Each row comes from the steps of one walk. Every step used is in the known rows, and no mark comes twice. Write the walk behind each row, first mark first.
Known rows
dokiber zutog gesa: [ -6  -4   9  -3 -10 -15  -8  15  -7   0 -15  -5  11 -16  12 -19 -18  -7
  -4 -19   6  -6   4  -8  19   2  -1 -12  -3 -12 -11  -1  -2  11   2 -21
   1 -26   6]
dokiber zutog tifil: [  2  -5  10  -9 -21  -3  -9  17   4 -13 -27  -2  -3 -24   2  -8  -8   3
 -26 -30   8 -13   0   1  27   6 -10 -22   7 -13  -2  -2  13   1   2 -16
  12 -16   7]
nuroril zutog: [  4  -1  -2   4  10 -19 -20 -22  -2   1 -13 -23  -2  14  -1  -2  -6  10
   6  -3   7  30  -8   4  18  -6 -17  -5   6  -6  10  -5  -8   2  16 -13
  10  -1  -6]
tifil vanag: [  0   1   7   0   2  19  10   4   1  -8   8 -15  -7   4   4  11   3  15
  23  -1 -14  18  19  20   8 -19  -1   1   2   3   1 -17  -3  -3   7   5
 -18  -4  -7]
dofepe tifil vanag dokiber nebigit: [-14  -4  19  10   5  12   0  -1 -13   4   6 -13  -1  -2 -16   2  -6   1
   4  16  11 -25 -15   1 -24   8  16  32  21  -1   1  -2   1  14  -7  16
  -4   5 -11]
tifil vanag gesa zutog: [ 15   7 -10 -16   9  15   9  -2  13  -2  -8 -20  11  16   7   4  -2   9
  10   7 -16   7  21  21  10  -5  -2 -20 -20  34  16  -6 -31   1   6  -4
 -11 -10  -3]
nebigit dokiber vanag gesa dofepe tifil: [ -7  10 -15  -8  16  11   4   1   3   5  18  30   3   6 -19 -20  34 -18
 -15  54  -2   8   6  -2  -1   3  -8  20 -11  10  18  15  21 -11 -22  28
   5  31  17]
vanag gesa zutog: [ 16   9  -9 -18   5  -8  -1   1  16   3 -17 -11  17  13   6  -5 -11   9
 -12   0   8  -1  15   5  12   3  -6 -24 -18  32  22   9 -27  -7   6 -17
   9 -11   1]
dofepe tifil vanag dokiber zutog: [-10 -11  13  -9 -11  15  -6   0 -10   1 -11 -26  12 -20  -5 -27 -12  -5
   0  15   1  -9 -18  -3  10  11  19  24   3  -2 -11   0  -1  24 -13   5
  -3  -4  -4]
dofepe tifil vanag gesa zutog: [  5  -8 -13 -15   2  17   1 -14   8   0 -17  -8  14   7  -4  -7  -1   4
   5  21  -2 -14   7  14   6  12   6   5  -3  34   5  -8 -15  10   0   1
  -1   4  -5]
gesa vanag dokiber zutog tifil dofepe: [ -2   4  12  10 -15   9  -9  26   0 -22  -5   4  10 -19   0   6   4   5
 -19  -6   0   4 -19   3  10   1  20 -13   5 -25  -2   4  15   9 -29  -6
   6 -17   7]
dokiber zutog: [ -6  -2  10  -8 -10  -6 -10  12  -6  -2 -18 -16   7 -23   3 -14 -15  -1
 -13 -19   8   9  12  -1  28  -4  -8  -6  -9  -8   1   9  -5   1  -5 -12
   9 -12   1]
nuroril zutog dokiber: [ -2 -10  -7   4  19 -25 -15 -32  -5   0   0 -14 -11  21   3   1 -24   6
  17 -16   1  22 -18  -8  -4  -4 -13   3  -5 -17  -7  -1 -17   6  23 -17
   9   5  -9]
nebigit dokiber vanag tifil: [ 13  17  -2  13  37  -4   1   5  -1  12  19  41   6   1  -6 -14  31   6
 -14  26  -6  22   7   3   3  -4  -7   7   6 -21  28  -8  15 -10  -2   7
  -6  17  10]
gesa zutog dokiber: [  5 -15   9 -14   0 -10   4 -12   8   7  -1  -6   6  16  17   0 -25   5
  11 -31   8  -2  10  -7   2  17   7  -1 -20   5   1   2 -18  -6  14 -17
  20   4 -12]
dofepe tifil vanag: [ -4 -13   6   0  -3  21  -1  -7   1  -1  -4  -7  -5  -6  -1   0   1  11
  19  12  -2  -4   5  15   7   1   5  24  18   2  -6 -16  12   8  -1  10
  -7  13  -8]
vanag gesa zutog dokiber: [ 15  -1 -11 -21   9 -14   4  -9  13   6  -4  -6  12  16   6  -2 -22  -2
   2 -10   3 -13   5  -4  -9   9   0 -15 -27  20   5   9 -38  -9  12 -14
  11  -8  -2]
nebigit dokiber vanag: [ -3  12   8  -3  25   7   3  10   0   1  20  26  -3   8  -8 -18  24   0
  -4  22  -4  28  13   7   8   1 -10  13   1 -15  35  -2  24 -11 -10  12
   6  14   8]
nuroril zutog gesa vanag: [ -2  -2   0  12   7 -17 -14 -14 -10 -12 -18  -9   7  23   8   3  -1  17
  18   8  -9  21  -6  16   2  -2   8 -15  14 -14   6 -13   0  11   9 -26
  -4  -9   8]
nebigit dokiber zutog: [ -8   3  17 -12  15  -1  -4   6 -11  -4  -8  -1  23 -13  -8 -25   1 -10
 -22   7   9  22   5   4  32  -3 -13   5  -2 -15   1   6   4   0  -4  -1
   0   4   8]
nebigit dokiber zutog tifil vanag: [ -5  -1  11 -12   6  20   5   9  -6 -18 -14  11  10 -13  -6 -15   8 -12
 -12  -2  -9   9   1  22  27   6 -17  -3   5 -12  -5 -16  21   7  -1   1
 -15  -1   7]
nuroril zutog dokiber vanag gesa: [  0  -5 -23  -5  19 -22 -13 -18   0  -3  13  -1 -24  27  -2  -3  -6   6
   5   9 -13  15 -15 -10 -19   4 -18 -13 -28  -9  17   8 -19   3  11 -15
  16   2   5]
dofepe tifil: [ -1 -10   6   1  -7  -1 -11  -4   2   9 -11  -4  -3 -10  -6  -7  -3   7
   2   2  17  -5  -1  -1   8   5   5  24  24  -2   0  -2  13   0   0   2
  12  16  -2]
dofepe tifil vanag gesa zutog dokiber: [ -1 -17 -13 -18   6  17   6 -23   6   5  -3  -3   4  13   0  -2 -16  -1
  18  10  -8 -19  -1   9 -15  16   7  13 -12  24 -10  -8 -21  12   9  -3
  -1  11  -5]
dofepe tifil vanag gesa: [ -2  -6 -10  -9   8  17   1  -9   4   0 -10  -5   0  -5  -9  -1  -2   2
   7  27  -8 -14  -2  16  -7  -1   0  14   8  18  -3  -9  -8   5  -1   8
 -11   8   1]
vanag dokiber zutog: [  0   5  24 -11  -9 -10 -10  17 -10   6 -10 -30  19 -19   2 -29 -19  -9
 -18  -7  12   3 -18 -18  13  -2  11  -2 -13 -14   4  18 -15   9  -7  -9
  12 -25   1]
dokiber nebigit: [ -7  10  23  17  10 -12   2   6  -9   0   5   0 -17  -2 -10  33  -4  16
 -14 -14  22 -16  14   2 -19  -5  -8   7  21  -1  11   9  -4 -14   3   5
   3   2  -9]
vanag gesa zutog tifil: [ 25   7 -15 -17  -6  -6   0   6  22  -7 -26   2   6  13   5   1  -1   7
 -21 -12   8 -25   6  10   7  14  -9 -36  -3  25  20  -2 -15 -11   9 -19
  12 -14   8]
tifil dofepe: [ -3   1  -4  21  11  -1  -6   3   2   0   4  11  -5  -6  -1  14  11   0
   0 -21  11  19   3 -13  16 -15 -15   6  12 -13  -9   0   8  -8  -6   8
   9  -7 -13]
nebigit dokiber: [ -2   7  16  -1  22   1   5   3  -4  -3   3  11  15   4  -6 -11  10  -2
   0   6   9  23   4  10  13  -7 -11  11  13 -14  10  -3   9 -14   4   5
  -2  14   0]
gesa dofepe tifil: [ -7  -2  -4   5 -23   1  -2 -13   3  12   3  -2  -6 -13  -5   8  10  -7
   2   4  16   6   6 -13   8  -1   4  27  10  15 -16  12  18 -10  -9  17
   8  25  -3]

Which walk is each row?
[-10  11  29  17   4 -14   8  22 -20  -8  11   4  11   7   1  11  -6  13
   8   3   0 -19  -5   4 -41  -2  36   0  22 -16   6   4   3  -1  -9 -10
  -6 -16   8]
zutog gesa vanag dokiber nebigit
[ -6  14  33  10   8 -15   4  14 -13   8  10 -17  -2   2 -11  12 -13   2
 -17  -7  21 -21 -10 -17 -29  -2  10   8  15  -9  13  18 -12  -6  -1   4
  11 -13 -10]
vanag dokiber nebigit
[ 10  -6 -19  17  28 -27 -18 -26  -1  15  16  16 -15  18   5  -1  -4  14
   7   1 -12  17 -18 -14 -16   3  -8  -2 -10 -26   7  -4 -10   2  19 -18
   7   8   0]
nuroril zutog dokiber vanag tifil
[-10  -7  -9   7 -25   7   7  -5  -2   8   6   5  -1  -1   9   3   4 -14
  31   7  -8  -5   8  -2  -6  -3  16  16  13  10 -30 -10  17   5   1  17
 -17  10   1]
zutog gesa dofepe tifil vanag
[ -5  -7  15  -4  -4  18  -3   0  -3   4   0 -17   6  -8  -6 -15  -8   2
  16  20  -1  -7 -15   2  -4   5  20  26  15  -2  -2  -6   4  14  -5  10
  -4   4  -7]
dofepe tifil vanag dokiber
[  5  -4   3  -1 -11  20   7  14   7 -16  -6   1 -20  -4   7  14   4  12
   8 -17 -11  -6   5  23   5  -5  -5 -22  18  -5   1 -24  21  -6  13   0
 -14  -5   0]
zutog tifil vanag
[ -2  -7  14  -1   7 -15  10 -14  -5   4   5   5  -3  16   5  24 -27   7
   1 -35  18 -20  12 -11 -18  20   2   7  -9   9   2   5 -20  -5  17 -12
  21   3 -15]
gesa zutog dokiber nebigit
[  2  14 -19  -8  -1  19  18   1   7  -2  14 -16  -7   6   2  22  13  -5
  14  17 -24  13  23  13  -6 -26  -5 -17 -26  31  -5   7 -20 -10   1  22
 -26  -1  -2]
tifil vanag gesa dofepe
[ -6  -8   7  -4   6   1   5   8   2   3  35  16 -29   4   4   2  -6   7
  16 -10 -14   1   3 -11 -24   2   0   6 -17 -21   9   5   8  -8   2   0
  13  13   4]
zutog dokiber vanag
[ 10   8 -21  -7 -18  19  15   7  13 -13  -1   1 -18  -1  -1  23  16  -2
   3  -4 -20 -10  10  18  -8 -14  -9 -32  -9  17  -9  -3   3 -13   2  11
 -21  -3   5]
zutog tifil vanag gesa dofepe
[  5   0  -9 -14 -10  14   0  15   5 -19 -26  -5  -4 -21   1   0  -3   2
 -18  -7 -18 -15   5  16  14   2 -14 -33 -10   7  -3  -7  -5   7  -3 -12
 -13 -23  10]
dokiber zutog tifil vanag gesa
[ 13   9  -9  44  21   4  -9   6   1   0   7  32  11 -10   2  37  22  24
  -3   6  -4  25   8  14   1 -18  13  -1  14 -16  -3  -7   0 -11 -13   0
 -19   2   4]
gesa vanag tifil dofepe
[  1   1 -22  -3 -10  -1  -3 -11   8  13  -5  -4   0  -7 -13   7  10 -11
 -11  16   8  -7   3 -11  -6  -7  -2   9  -3  31  -7  19  -7 -11  -9  17
   2  13   7]
vanag gesa dofepe tifil
[ 11   4 -11 -10  -2  19   9  14  12 -18 -12   1 -15   1  -2  16   6   7
   0  -5 -20 -19   3  25  -9 -11 -11 -30   5   6   6 -16   0  -7   8  -2
 -17 -12   7]
zutog tifil vanag gesa
[ 19  -3   3 -10 -19  -2  -5   3  17  -6 -25   2   3  10  11  -2  -2  13
 -11 -32  16  -9   8   5  22  19  -3 -22  12  11  17 -13  12  -9  12 -18
  18  -5  -3]
gesa zutog tifil
[ -2   2 -14  11  -7 -31 -11 -23  -2   8  -8 -13   2  23  11   0   1  -6
  17  -6   2  26  -6 -11  12  -6 -10  -8   4   4 -13  -1   0   3  11  -8
   2  -4   0]
nuroril zutog gesa dofepe
[ 20   7 -16  42  23 -11 -14  -4   8  20   6  31   9 -13   3  16  14   3
  -6 -13  10  12  -6 -15   9 -18 -13   3  17 -16 -10  -7  -4  -6   1   3
  -9  -4  -5]
vanag tifil dofepe
[ -2  20 -17  -8  18   9  11   9   2   5  28  23  -1   8 -12  -7  35 -14
 -14  41 -11  20  16  -4   0  -9 -12   3 -20   9  23  18  11 -18 -17  24
  -1  19  13]
nebigit dokiber vanag gesa dofepe
[ 11   0  -4   1   1  -3  -7 -13   1 -11 -18 -23 -10  19   1  -9  -5   5
   6  -6 -12   8 -33  11   3   2  -4 -22  12 -12   5 -14   3  16  13 -11
  -3 -12  -4]
nuroril zutog tifil vanag dokiber
[-19 -12  -7  -1 -29   4   3  -2 -10   2  -8  -3   9 -17   8 -14  -3 -20
  10   5  -4  -7   4  -8  18   4  10  10  -6  10 -35  -4  10  18 -12   6
 -11  -3   4]
dokiber zutog gesa dofepe tifil vanag
[ -9  -3  -1   4 -26   2  11  -3  -7  11  13  -4   7   1   8 -12   1 -22
  30   8  -5 -11 -11 -11 -16  -1  26  19   9   6 -30  -4  12  12  -7  17
 -11  -1  -1]
zutog gesa dofepe tifil vanag dokiber
[  0   2 -19 -13 -27  16   6  13   4 -15 -15  -8  -4 -21   0  10   6 -13
 -16  -3 -16  -4   9   9  14  -6 -10 -31 -22  16 -14   4  -4   0 -10   1
 -18 -11   8]
dokiber zutog tifil vanag gesa dofepe
[-17  -5  -1  -9 -28  17   1  -7  -4   9   3 -25   9 -19  -1 -10   0 -18
  -2  18   1   8  -6 -11  13   0  20  24 -15  14 -26  12   3  14 -18  23
  -4   9  -7]
gesa dofepe tifil vanag dokiber zutog
[ 17  -6 -11   8 -12   2  -6   4  17  -6 -20  21   0   5  12  11   5   2
  -8 -37  20  -3   2  -5  27  19 -11 -17  16   5   2 -10  21  -4   2 -10
  19  -9 -11]
gesa zutog tifil dofepe
[-19   1   6  11 -18  12  10  -8 -10  11  19 -14  -7  -4 -12  21   7  -9
   2  16   9  -9  -4 -10 -20   0  16  32   9  16 -18  14   3   0 -15  34
  -5  18 -13]
gesa dofepe tifil vanag dokiber nebigit
[ 16  -2   1 -14 -19  18   6   1  18 -13 -18  -3  -2  11  14   4   1  14
   4 -25  -5  -6  17  20  21  17   2 -23   3  17  11 -20   8  -2  13 -11
   1  -7  -7]
gesa zutog tifil vanag
[  6   1  -3 -10  20 -15   9 -12   1   5   3   4   1  18  -4  20 -23   0
 -10 -15  10 -30   7  -9 -31  12  -7 -13 -24  22   8  15 -44 -10  12 -10
  14  -2  -5]
vanag gesa zutog dokiber nebigit
[ 13  13 -12  30  41   0  -2   8   1  11  26  57   5   2 -10  -5  42  -2
 -14  20   1  29  -1  -9   7  -6 -14  13   8 -25  15  -6  22  -4 -16  14
  -7  14   7]
nebigit dokiber vanag tifil dofepe
[-13   5   7  -4  -2  -7   6   2 -13   2  -2  16  26  -8   4 -21   6 -32
  -8   5   4  17   7  -7  24  -2  -7   7  -7  -6 -18   4   9   1  -6   3
  -6   2   9]
nebigit dokiber zutog gesa dofepe
[ -9  -8 -21  -5  -1   0   6  -6   5   7  34  20 -24   0  -6   0   4 -10
   4  15 -11 -11  -2 -23 -34   7   3  18 -28   6  -5  18   1  -6  -8  13
  12  24   9]
zutog dokiber vanag gesa dofepe tifil
[  6   4  18 -10 -21  -8 -10  24  -1  -5 -18 -17   9 -22   0 -25 -16  -6
 -27 -20  11 -16 -28 -14  11   5   7 -16   3 -20   2   9   4   7  -6 -12
  12 -25   4]
vanag dokiber zutog tifil
[-10  -7  -8   7 -23 -11   0  -9  -2  15  -1  11  -1  -5   6  -3   2 -14
  18  -2   7 -11   2 -15  -5   0  11  21  17   6 -27   1  21  -3  -1  11
   1  10   2]
zutog gesa dofepe tifil
[ -9  12  25   7   8  10  14  10 -12   1  19 -24  -5   6  -7  17  -8   2
   8   1  -3 -10  -2   3 -27 -11  11   5   6  -1   8   2 -13   4  -2  12
 -15  -8 -13]
tifil vanag dokiber nebigit
[ -1   8  18  -4   2  15   9  11  -3   0  10 -31   5   6   5  -6  -5   6
  20   4 -15  11  -7   6  -5 -13  14  -1  -5  -5   4  -8 -10   7   1   6
 -14 -15  -9]
tifil vanag dokiber
[-12  -8  -8   4 -22  19   6 -12   2   8  11  -7  -9  -9  -2  14  14  -7
  19  13  -1  13  15   3   7  -9   6  25   2  21 -17   3  15  -3  -7  29
 -11  27  -9]
gesa dofepe tifil vanag
[  2   8  20   7  -4  12  14  18  -8 -12   5  -2 -17  -2  -7  21  -1   3
  -5 -16  -3 -31 -15   8 -29   3   8 -10  20  -8   6  -9   8   5   2   5
 -10 -12  -4]
zutog tifil vanag dokiber nebigit
[  2  17  -6  -9  33   4   7  16   0  -4  19  23   4  12 -14 -20  27  -2
 -11  38  -9  16  11   3  -4  -4 -14   0  -9  -4  38  10   6  -9  -7  10
   0   9  15]
nebigit dokiber vanag gesa
[-13  -6  18  12  18 -16  13  -4 -15   2  22  10 -21   2  -5  32 -23   3
   3 -30  13 -23   4 -10 -42  -1  -7  13   3 -15  -9   9 -15  -9  10   1
   8   7 -10]
zutog dokiber nebigit
[-14  -9  -4   1 -32 -13  -7  -2  -7   8 -15   0  11 -21   9 -17  -7 -24
  -7  -5  11 -11   2 -21  14   8   5  10   1   6 -32   5  12  13 -14  -2
   4  -2   9]
dokiber zutog gesa dofepe tifil
[ 18   8   4  26  13  -2  -4   5   6   4   1  12  12 -15   7  26  13  36
  -1  10  -8  19  16  22  -2 -13  22  -7  10 -11  12  -6  -3 -14  -1 -10
 -18   6  12]
gesa vanag tifil
[ 14  -4  -8   6  -1 -20 -22 -16   6 -10 -29  -9 -14  13  -3   1   0  13
  -7 -21   8   6 -19   7  15   4 -20 -19  23 -14   7 -13  15   1  17 -23
   9  -4  -2]
nuroril zutog tifil
[-12  -4   7  -8 -28 -14  -7   3 -13  14  -6 -14  22 -18   5 -35 -14 -29
 -10   3  11 -15 -25 -34   3   8  24  16  -3  -5 -23  15   1  20 -17  -2
  11 -14   5]
vanag dokiber zutog gesa dofepe tifil
[ -5 -10  -7   1  15 -19 -13 -19  -5   2  17  -1 -27  27   5  -6  -7   7
  14  -2 -13  22 -14  -7 -11   6 -12   2 -15 -21  12   1  -3   6  11 -14
  19   7  -3]
nuroril zutog dokiber vanag
[ -1  -2  -8 -10  15  -3   6   7   4  -1  32  13 -22   6   2   2  -8   1
   8   4 -17  -7   4 -11 -37  -2  -4  -4 -28 -10  15  15 -12 -10   3  -3
   9   3  10]
zutog dokiber vanag gesa
